Known rows, with every way that one mark hangs from another:
C[X]: [ 3.12  0.11 -1.29  2.18 -0.96  0.34  0.24  0.24  1.09  1.72 -0.65 -0.60
  0.24 -0.34  2.69  1.04  0.37  0.07  1.60  1.30]
X[U[L[C V]]]: [-1.94  1.06  0.59  0.18  0.02  1.92  2.73 -0.91  0.30 -0.14 -1.83 -0.20
  2.14 -1.47 -0.78 -1.02  1.37 -0.50  0.11  1.97]
L[B C N U V]: [ 1.83 -0.61  2.34 -1.64  2.27 -0.29  3.01 -0.33 -1.85  2.22 -0.84 -1.83
 -2.86 -0.18 -4.84 -0.28  5.96  1.16  0.49 -1.85]
C[X[N U[L[V]]]]: [ 2.30  0.88  1.35  0.90  1.03  0.05  6.37 -0.29  0.76  1.23 -3.95  0.24
  2.09  1.19 -3.34  1.67 -1.19  0.16 -0.18  4.29]
B[D L[C N U]]: [ 0.07  0.38 -2.60 -0.92  0.40  3.21  8.55  0.30 -1.38 -1.15  0.22 -2.64
 -5.07 -0.63 -3.60 -3.21  3.19 -1.16  0.94 -1.83]
X[N]: [ 0.62 -0.63  0.69  1.74  1.15  3.05 -1.40  0.00  0.73  1.09 -2.48  0.36
  2.13  0.70  0.74 -1.00  0.54  1.13  2.06  2.53]
B[D L[U V]]: [-0.31  1.42  0.67  0.53  1.00 -0.07  0.70  0.28 -0.80  0.15 -1.03 -0.94
 -2.21 -1.15 -0.81 -4.13  2.66 -1.50  0.71  1.36]
X[N U[L[B C]]]: [ 1.46 -0.09  0.42 -0.29  1.42  3.38  3.60 -0.56  1.19  0.57 -4.59 -1.64
  0.13  1.23 -1.86  1.76  0.81  1.00 -0.08  1.05]
U[L[B C[X]]]: [ 2.43  0.73 -0.36  0.59 -0.97  0.77  0.64 -0.09  1.02  1.08 -1.61 -2.51
 -1.66 -1.43  3.25  3.69  2.10 -0.36  0.70 -1.05]
L[B N U]: [ 2.97 -0.71 -0.29 -1.02  1.19  0.82  2.31  0.78 -1.10  2.54 -1.08 -1.17
 -2.78  1.07 -1.33  0.45  4.63  0.76  1.45 -0.18]
X[N U[L[C]]]: [-0.31  0.13 -0.25  0.05  0.58  4.35  5.94 -0.71  0.71 -0.59 -3.41 -0.63
  1.93  0.62 -2.22 -0.01 -0.13  0.40  0.36  1.75]
X[N U[L[B[D]]]]: [ 2.06  0.45 -0.74  0.06  1.19  4.04  3.73  0.12  0.29  0.04 -4.76 -0.41
 -0.04  2.10 -2.10  0.91 -0.01 -0.03  0.14  4.11]
L[B C N V]: [ 0.68 -0.43  2.07 -0.12  2.49  0.43 -0.59 -0.46 -0.53  2.07 -1.42 -1.31
 -1.72 -0.81 -2.68  0.16  4.68  1.41  0.85 -0.10]
U[L[N]]: [-2.27  0.96 -1.29  0.45 -0.60  3.24  3.04  0.51 -0.54  0.12 -0.59  0.73
  1.43 -1.42  2.25 -0.22  1.89 -1.25  2.23  3.13]
C[X[N U[L[B]]]]: [ 4.74  0.37 -0.17  0.62  0.68  0.68  5.07  0.16  1.64  1.83 -4.68 -1.21
 -0.22  2.19 -1.59  3.93 -0.84  0.62 -0.06  2.84]
L[B C U V]: [ 2.21 -0.41  3.08 -0.70  1.52 -1.04 -2.05 -0.66 -0.83  2.33 -1.22 -2.07
 -1.82 -0.87 -1.51 -0.46  5.21  1.06  0.26 -2.50]
V[L[B[X] N]]: [ 2.39  0.21 -2.70  2.56  1.87 -1.00 -2.57 -0.08  1.14  1.50 -1.24  0.24
  0.79 -0.25  3.16  0.26  3.59  0.55  1.46  1.50]
L[U V]: [ 0.06  0.21  2.41  0.37  0.68 -0.78 -1.42 -0.08 -1.19  1.87 -0.39  0.46
  1.49 -0.86 -0.31 -2.78  3.53 -0.03  1.15  1.09]
U[L[B]]: [ 0.04  1.00  0.25  0.95 -0.36  1.40 -4.27  0.42  0.94  1.37 -2.08 -0.64
  0.42 -1.37  5.68  1.68  2.58 -0.67  1.62  1.99]
L[B[X] C U V]: [ 2.68  0.21  2.03 -1.34  2.18 -1.75 -1.34 -1.63  0.55  1.03 -1.32 -2.48
 -2.66 -0.64  0.84 -1.31  6.04  1.77 -0.60 -2.56]
U[L[B[D] N V]]: [-0.74  1.56  0.61 -0.10  1.14  1.74  1.03  0.47 -1.67  0.46 -1.79  0.36
 -0.97 -0.76 -0.91  0.08  3.24 -1.32  1.18  4.24]

Rows:
[ 1.22  0.37  0.67  0.19  2.27  1.24 -0.51  0.37 -1.61  1.48 -1.61  0.09
 -2.12  0.38 -2.96 -0.98  3.76  0.20  1.21  3.64] -> L[B[D] N V]
[ 0.79 -0.41 -2.25  2.34  0.17 -0.01  2.82  0.86 -1.86  1.60  0.56  1.25
  2.74 -0.57 -1.39 -1.45  2.94 -1.13  2.32  0.60] -> V[L[N U]]
[-0.84  1.40  2.70  0.96  0.80 -0.30 -5.51  0.10  0.35  1.80 -2.49  0.06
  1.24 -1.82  3.93  0.97  3.11 -0.57  1.10  3.02] -> U[L[B V]]
[ 0.13  1.29 -2.96 -0.22  2.16  0.63  5.08 -0.79  3.39 -0.49 -2.46 -1.43
 -2.65  0.41  1.83 -2.51  1.74  0.96 -0.11  2.30] -> B[L[N] X[U]]
[ 3.93 -0.78 -0.99  0.85  0.46  2.24  6.91 -0.73  1.23  0.72 -2.59 -1.78
 -0.13  1.42 -3.81  1.15 -0.58  1.51  0.05 -0.28] -> L[C[X[N U]]]
[-0.31  1.31 -2.65 -0.36 -0.24  2.57  4.07 -1.64  2.23 -1.79 -1.42 -1.20
  0.29 -0.84  3.80 -1.37  1.78  0.33 -0.24  1.14] -> B[X[U[L[C]]]]
[ 0.13  0.94 -1.49 -1.13  0.79  2.28  3.02 -0.81  1.05 -0.62 -1.28 -1.93
 -2.35 -1.10  3.37  1.02  4.28  0.41  0.63 -0.17] -> U[L[B[X] C N]]
[-0.17  0.05  1.63 -0.62  1.53  0.01  3.81  0.18 -2.30  1.78 -0.05  0.77
  0.47 -0.10 -3.81 -2.66  4.16  0.03  1.42  1.81] -> L[N U V]
[-0.46  0.41 -0.59 -0.51  0.17  3.05  2.17  0.04 -0.20  0.52 -1.35 -1.61
 -1.57 -1.37  1.17  1.83  3.61 -0.28  1.37 -0.22] -> U[L[B C N]]
[ 1.76  1.16 -1.71 -0.33  2.09  1.82  4.78 -0.62  1.32 -1.81 -2.45 -1.82
 -3.60  1.11  0.65 -4.10  1.80  0.16  0.02  0.80] -> B[D L[U] X[N]]
[-1.27  0.45  1.68 -0.68  1.96 -0.36  4.78 -0.25 -0.53  0.88 -0.69 -1.98
 -2.65 -1.66 -3.20 -2.85  4.15 -0.13  0.69 -1.55] -> B[L[C N U V]]
[-0.70  0.95 -2.72  0.98  0.75  3.12  3.53  0.76  0.05 -0.59 -0.84 -0.85
 -3.13 -0.58 -0.06 -2.84  1.51 -1.17  1.74  2.46] -> B[D L[N]]
[-2.24  1.07  1.49  1.20  2.32 -0.60 -0.54  0.26  0.87  1.45 -1.73 -0.25
 -0.69 -1.62  0.22 -2.36  2.48 -0.11  1.47  2.71] -> B[L[N V]]
[ 4.61 -0.47 -0.90  1.39  0.69  1.16  5.51 -0.12  1.55  1.59 -3.43 -0.49
  0.75  2.46 -2.94  1.47 -1.57  1.32  0.31  2.74] -> C[X[N U]]
[ 2.53 -0.19 -2.42  4.12 -0.94 -0.51 -0.16 -0.09  0.43  1.20  0.28 -0.42
  2.60 -1.76  1.29  0.83  0.83 -0.69  1.64 -1.25] -> V[L[C[X]]]
[ 4.06 -0.12 -0.53  0.02  2.78  0.95 -0.77 -1.01  3.08  1.03 -4.68 -1.23
 -1.19  2.46  1.73  0.27  1.86  2.77 -0.30  2.29] -> L[B[X[N U]]]
[-0.66  1.27  0.04 -0.32  1.67  0.63  5.52  0.62 -1.66  0.03 -0.72 -0.66
 -3.19 -0.52 -3.76 -4.03  3.19 -1.31  0.92  1.90] -> B[D L[N U V]]
[ 0.90 -0.04  0.44 -0.30  2.07  2.13  1.51 -0.31 -1.80  0.58 -1.04 -1.26
 -3.16 -0.31 -4.43 -1.03  4.33  0.53  0.75  0.79] -> L[B[D] C N V]
[-0.61  0.86 -2.11  1.35 -0.12  3.32  0.87 -0.14  0.79 -1.28 -0.59 -2.46
 -3.14 -1.84  1.68 -2.88  1.55 -1.03  1.22 -0.75] -> B[D L[C]]
[-1.14  0.80 -2.02 -0.12 -0.32  3.32  6.23  0.25  0.09  0.10 -1.69  0.48
  1.23  0.02 -0.61 -0.37  0.87 -0.77  1.09  3.89] -> X[U[L[N]]]
[-3.21  1.31  1.97  0.90 -0.21  1.57 -0.96 -0.67 -0.43 -0.11 -0.62 -0.06
  2.29 -3.18  2.15 -1.02  2.55 -1.06  1.24  1.23] -> U[L[C V]]
[-0.19  0.41 -0.64 -0.17  0.86  0.56  3.99  0.73  0.18  1.17 -0.80 -1.44
 -2.52 -0.48 -0.18 -2.15  2.90 -0.46  1.54 -0.07] -> B[L[N U]]
[ 2.51  0.07  0.88 -1.25  2.02  0.43  3.19  0.52 -2.88  1.69 -1.04 -0.38
 -3.12  0.99 -5.16 -1.45  4.90 -0.04  0.66  1.74] -> L[B[D] N U V]
[ 2.58  0.10 -0.54  1.07  1.18  0.86  5.43 -0.56  2.87  0.73 -3.49 -3.03
 -2.26  0.47 -1.99  0.60 -0.74  0.88 -0.08 -0.77] -> B[L[C[X[N U]]]]
